Each row comes from the steps of one walk. Every step used is in the known rows, and no mark comes twice. Write the walk behind each row, first mark first.
Known rows
bokosi-zenor:  -6.1 -12.6 -30.9   6.7   5.9  -7.2   5.3 -11.5  -4.8  -3.6   6.8   9.8  -2.1  -2.1   2.5 -17.1 -13.4   2.5   1.3 -14.0  -0.2 -13.3 -36.6 -14.0 -32.8
niruko-zenor-bokosi-kebe-dogubep-vafa-gemib:  -4.1   1.8 -17.8  15.8  15.8 -12.2   7.6  -7.3   4.2  -6.2  -8.4   7.6  -7.9   6.6  10.2 -12.8 -11.1 -10.4   4.2 -13.0   3.5 -16.9  26.6  -6.6  -4.3
bokosi-kebe-dogubep-gitak:   4.8  -7.0 -18.7   7.0   1.3 -15.7  -2.8  -2.6  -3.2  -6.0 -11.9  10.1   5.0   0.5   2.3 -36.5 -13.9 -16.7   0.9  -1.2  -2.4  -6.4   9.7   8.0 -31.7
zenor-niruko-kebe:   9.7 -15.7 -36.5   1.9 -10.6  -9.9   1.2 -17.7  -0.4  -6.2  -4.6  10.0   1.8   2.2   5.0  12.2 -13.0  -3.1   0.9  -1.9   6.7  -5.8 -44.1   0.6  -5.5
kebe-bokosi-zenor-niruko-bifib: -17.7 -10.4 -30.5   1.9 -15.6  -7.5   3.6 -13.9  -5.7   3.8  -0.5   0.9 -10.4  -0.6  -4.2 -14.4 -19.4  -3.3   1.8 -11.5   7.8 -19.4 -71.9  -0.2  -8.0
zenor-bokosi-kebe-dogubep-gitak:   1.1   6.4  -4.3   7.1  14.3 -13.4   0.5  -6.4   1.2   3.9  -3.4   4.2   6.1  -1.3  -2.8 -14.2  -6.7 -16.8   4.4  -4.3   4.7 -13.2  29.3   7.4 -24.8
bokosi-kebe-dogubep-gitak-sene:  12.4  -4.8 -17.8   5.0   4.1 -15.9  -4.7  -1.1  -4.4  -3.1 -10.2  11.0   7.7  -1.1  -0.9 -34.4 -14.5 -19.3  -2.9   0.8  -1.6  -2.1   3.8   6.3 -29.9
bifib-niruko:  10.2  -0.5 -31.6  10.2 -13.9  -7.9   1.2 -14.3  -2.2  -7.0  -7.9  10.2  -0.3  -0.9  -2.2   3.5 -15.7 -10.9  -4.2  11.2   5.3  -0.7 -46.8 -10.9 -16.5
bifib-niruko-zenor-bokosi:  -2.1   2.5 -32.1  20.1  -4.7  -7.8   6.2 -18.7   4.1  -6.7 -11.1   4.3  -7.5   3.2  -1.8   7.1 -10.7 -11.6  -3.9   6.6   6.5  -7.0 -27.0 -15.2  -5.3
sene-gitak-dogubep-vafa:   9.3  -1.8 -12.1   2.2   1.3 -12.7  -6.3  -1.6  -0.3 -20.9   9.8   5.3   8.0   1.9 -16.2  -3.3 -17.5 -12.0  -6.6  -9.2  -3.6  -7.4 -44.0   1.2 -19.8
sene-gitak-dogubep-zenor-niruko:   4.2 -12.5 -22.8   3.0  -9.7 -15.8  -3.6 -13.9   1.8 -25.4  11.3  -2.9   7.6   3.8 -20.6  -3.7 -17.6  -5.7  -8.7  -7.7  -0.9  -9.0 -51.3  -1.9 -10.1
sene-gitak:   6.6  -9.6 -17.0   1.3  -4.6  -3.0  -5.7 -12.4  -2.9 -22.7   9.9   7.1   6.1  -5.5 -14.4  -5.5 -11.6  -9.1  -4.0  -9.9  -2.2 -13.4 -27.3   3.8 -27.6
sene-gitak-dogubep-vafa-gemib:  11.4  -0.3 -12.6  -5.4   4.0 -11.5  -6.7  -0.3  -0.5 -27.5   9.8   5.8  14.5   1.2 -14.6  -1.7 -21.0  -9.3  -5.1  -8.6  -1.5  -8.2 -40.0   2.1 -27.8
bifib-niruko-zenor-bokosi-kebe-dogubep-gitak:  -5.4   4.3 -31.8  18.9  -3.6 -10.3   3.4 -14.7   4.6  -8.8 -16.5   0.9  -4.9   3.6  -3.1  -4.2 -10.6 -16.2  -5.6   8.3   3.2  -5.1 -14.0  -9.3 -17.3
kebe-bokosi-zenor-niruko: -16.6  -9.7 -27.9   0.5 -16.1  -6.0   3.5 -14.0  -9.7   3.1  -1.1   4.3  -9.2  -2.1  -4.7  -7.7 -19.7  -3.1   2.4  -9.3   5.5 -19.8 -66.1  -2.7 -11.3
bifib-niruko-kebe-dogubep-zenor-bokosi:  13.2  10.4 -31.6   5.9  -9.0 -13.2   5.9 -14.7  -0.2  -8.0  -5.0   3.5   4.8   3.2   7.4  11.1 -13.1 -13.6  -6.3  17.7   2.7  -3.6 -31.0  -4.1 -10.8
kebe-dogubep-vafa-gemib:  15.5   5.6 -14.0   2.9   0.4 -12.7   2.8   8.8  -7.5  -3.7  -0.9  11.9   4.5   5.3  19.5 -14.0 -20.4  -9.0  -0.8 -12.4   1.5   0.3   3.3   0.2  -3.3
zenor-bokosi-kebe-dogubep:   3.9   4.7  -4.0   8.0  16.1 -13.9   3.7  -6.7   0.3   4.3  -0.5   8.0   6.2  -1.8   3.6 -19.8  -9.2 -15.7   6.0  -1.7   7.0 -12.0  25.3   5.2 -16.5
gitak-dogubep-zenor-bokosi:   5.9  -1.0 -14.7  12.5   0.4 -26.1   6.8 -10.6   3.6   2.9   6.6  -3.9   5.1  12.5 -10.9   6.3 -17.5  -5.2  -2.4  -4.0   5.3 -10.2 -31.7  -8.8  16.5
dogubep-zenor:   8.7  -8.8 -25.4  11.4 -19.5 -18.1   4.6 -19.2  -2.9  -1.3   6.2   2.2 -14.5   8.8  -0.8   1.1 -10.3  -0.7  -2.1 -15.7  -0.4 -19.5 -12.6 -13.7  11.0
vura-gemib:  -5.8  -9.8 -23.5  -5.8  -0.5  -2.9   1.0  -7.8  -3.9 -19.6  -0.9   6.1   7.1  -7.7   0.9   3.5 -21.0  -6.4   5.2   2.9   3.0 -18.7 -12.6  -5.0  -8.3
dogubep-vafa-gemib:  20.6   8.1 -13.6  -6.3   1.8 -10.2  -2.9   4.0  -5.4  -7.8   0.3  17.7  -3.8   4.2  11.2   6.2 -17.3  -4.2   4.6 -18.7   2.0 -12.3  -3.6  -7.4 -20.6
niruko-zenor-bokosi-kebe:  -8.2  -5.1 -20.4  22.5  12.6 -11.1   8.2 -16.0   5.7  -1.8  -8.4   7.0 -10.9   5.2   1.5 -10.0  -6.7 -10.8   4.6 -10.4   3.7 -20.1  15.3  -7.4  -0.5
dogubep-gitak:   1.7  -5.4 -20.4   7.3 -10.4  -7.2  -8.3 -10.2  -1.3  -0.8  -8.0   1.1   2.5   2.9 -19.0  13.6  -5.4  -9.6  -2.9 -14.6  -2.7 -13.7 -10.6   3.4 -31.0

Which walk is each row?
 -8.7  -4.7 -20.3  24.6   8.2  -8.2   9.6 -16.8   5.1   1.2  -4.8   3.8 -10.4   6.7   0.2   4.3  -6.0  -7.5   2.5 -14.2   4.7 -18.7   7.2  -9.3  10.5
niruko-zenor-bokosi
 -2.0   2.2 -32.0  18.6  -1.7  -9.7   5.4 -18.1   4.6  -8.9 -13.5   6.3  -7.7   2.3  -0.6  -2.9 -11.3 -13.8  -2.4   9.4   5.8  -8.2 -21.2 -14.1 -13.3
bifib-niruko-zenor-bokosi-kebe
  4.6   0.5 -14.9  14.9  -7.4 -18.2   9.1  -8.1  -3.4   4.0   5.7  -1.8  -1.9   7.7   8.8 -12.2 -11.7  -7.8  -3.8 -11.3   2.3  -7.7  11.1  -2.5  18.5
kebe-dogubep-zenor-bokosi
  1.9   0.7 -26.8  -5.6  -2.6  -7.0   5.5 -13.3  -7.0  -2.0  -0.6   9.0   2.5  -0.3   4.0  12.0 -15.5  -8.1   3.6   3.4  -0.8 -24.0 -49.2   6.8 -20.2
niruko-kebe-bokosi-zenor
 10.0   7.7 -32.6   0.3 -15.7  -7.3   2.4 -15.8  -4.2  -7.2 -10.3   8.7   2.4  -0.3   0.3  17.3 -17.4 -15.2  -2.9  20.8   3.7  -9.6 -61.1  -0.2 -17.2
bifib-niruko-kebe-bokosi
  3.8 -12.4 -33.7  -1.4 -17.3  -8.9   1.5 -17.9  -3.5  -2.7  -6.6   7.5  -0.7   1.8   1.8  14.7 -16.1  -6.1   1.8   0.0   7.6 -11.1 -56.1   5.2  -0.7
zenor-niruko-kebe-bokosi
  0.2  -4.0 -39.2  20.9 -12.2  -7.7   5.6 -18.2   1.7  -9.9 -13.7   7.5  -8.8   4.0   0.4   1.1 -14.3 -10.1  -5.6   7.1   3.6  -4.2 -41.1 -17.0  -4.8
bifib-niruko-zenor
 -4.4 -10.9 -39.8   2.2   2.0 -10.7   5.6  -8.8  -3.4  -7.0   3.9   8.2  -4.3   1.5  12.5 -11.9 -14.1   2.3  -1.5 -12.8  -0.1  -6.8 -46.5 -11.1 -27.5
bokosi-zenor-niruko-kebe-dogubep-vafa
  8.6   9.0  -3.1   5.0  17.2 -13.7  -1.6  -4.9  -0.2   6.3  -1.5   4.9   9.3  -2.8  -6.1 -12.3  -7.5 -19.6   0.6  -2.5   5.6  -9.2  23.1   6.1 -24.4
zenor-bokosi-kebe-dogubep-gitak-sene
  4.6   6.6 -36.5  -0.8 -12.0  -7.0   3.7 -16.2  -4.4  -8.7  -8.0   7.7   1.8  -1.6   1.0  12.4 -17.3 -11.9  -3.1  19.2   2.3 -10.9 -67.3  -4.1 -26.3
bifib-niruko-kebe-bokosi-zenor
 16.3  -0.3 -18.3   3.4  -5.1  -7.7 -12.3  -7.5  -3.9   4.3  -4.5   2.7   7.9  -0.8 -25.8  18.3  -6.3 -15.0 -10.7 -10.4  -1.0  -5.4 -22.3  -0.1 -29.3
dogubep-gitak-sene
 -2.4   3.3 -31.6  20.0  -1.7 -10.8   7.1 -15.0   3.4  -8.6 -13.9   4.9  -5.6   3.1   3.6  -9.5 -12.7 -15.3  -4.1  10.0   5.3  -3.9 -17.2 -12.0  -8.8
bifib-niruko-zenor-bokosi-kebe-dogubep
  5.5   0.3 -14.8   8.2  -5.3 -21.1   4.5 -19.4   0.9   1.0   6.2   0.6 -12.8   6.4  -2.4  -6.6  -6.3  -5.7   2.4 -12.6   2.5 -25.1  15.5  -9.6  -0.6
dogubep-zenor-bokosi-kebe
 13.4 -10.9 -35.1   1.2 -10.0 -11.1  -1.9 -11.6  -2.1  -3.9  -6.1   4.7   9.0   2.4   0.9  11.5 -12.9  -9.1  -6.7  -0.8   5.0   3.0 -41.0   4.0  -8.0
zenor-niruko-kebe-dogubep-gitak-sene
-13.8  -4.3 -21.8   1.2 -10.9  -5.5   4.2 -11.3 -10.9   4.8   1.2   5.9  -7.8  -2.5  -4.5  -8.5 -19.0  -5.7   2.9  -8.2   2.7 -23.4 -56.1  -1.4 -14.3
kebe-bokosi-zenor
  6.8 -12.4 -25.7   8.4  -6.7 -21.2   2.9  -8.9  -3.0  -7.4  -6.6   9.5  -4.3   4.1  11.2 -42.2 -16.9 -10.5   0.5  -2.5   0.9  -6.4   1.5  -0.9  -8.2
bokosi-kebe-dogubep-zenor-niruko
 12.9   0.9 -24.8   2.4  -0.5 -10.5   2.0  -6.0  -2.7  -4.4  -5.9   4.9  14.1   4.5   6.3  11.5 -10.7 -12.7  -3.0   2.1  -4.1  -8.1 -11.0  13.4 -17.6
niruko-kebe-dogubep-gitak
-11.6  -2.8 -20.2  22.8  10.7 -11.5   6.1 -12.6   5.6  -2.1 -11.6   1.9  -7.5   6.7  -0.6 -11.8  -5.7 -12.9   1.1 -12.2   1.3 -17.3  23.5  -2.8  -4.8
niruko-zenor-bokosi-kebe-dogubep-gitak
  2.5  -7.6 -22.9  -2.9 -11.9 -15.3  -3.2 -14.3  -0.1 -24.9   9.4  -4.1   7.9   3.7 -20.1   3.6 -19.3  -8.3  -8.0  -2.5  -1.5 -14.4 -61.4   4.5  -9.9
sene-gitak-dogubep-zenor-niruko-kebe-bokosi
-10.3 -20.1 -39.9   5.6  -1.2  -7.7   4.2 -15.4  -3.1  -6.2   4.4   7.6  -4.7  -1.6   2.2 -15.2 -14.1   6.2   0.0 -15.3   4.0  -8.1 -51.1 -15.9 -27.9
bokosi-zenor-niruko
  4.2  -9.1 -28.0   6.3 -14.7 -26.2   5.9 -13.5   0.9  -2.1   0.4  -3.5   2.4  13.8  -8.7   8.7 -23.2  -4.0  -4.0   0.6   4.7  -9.1 -64.7  -5.2  20.4
gitak-dogubep-zenor-niruko-kebe-bokosi
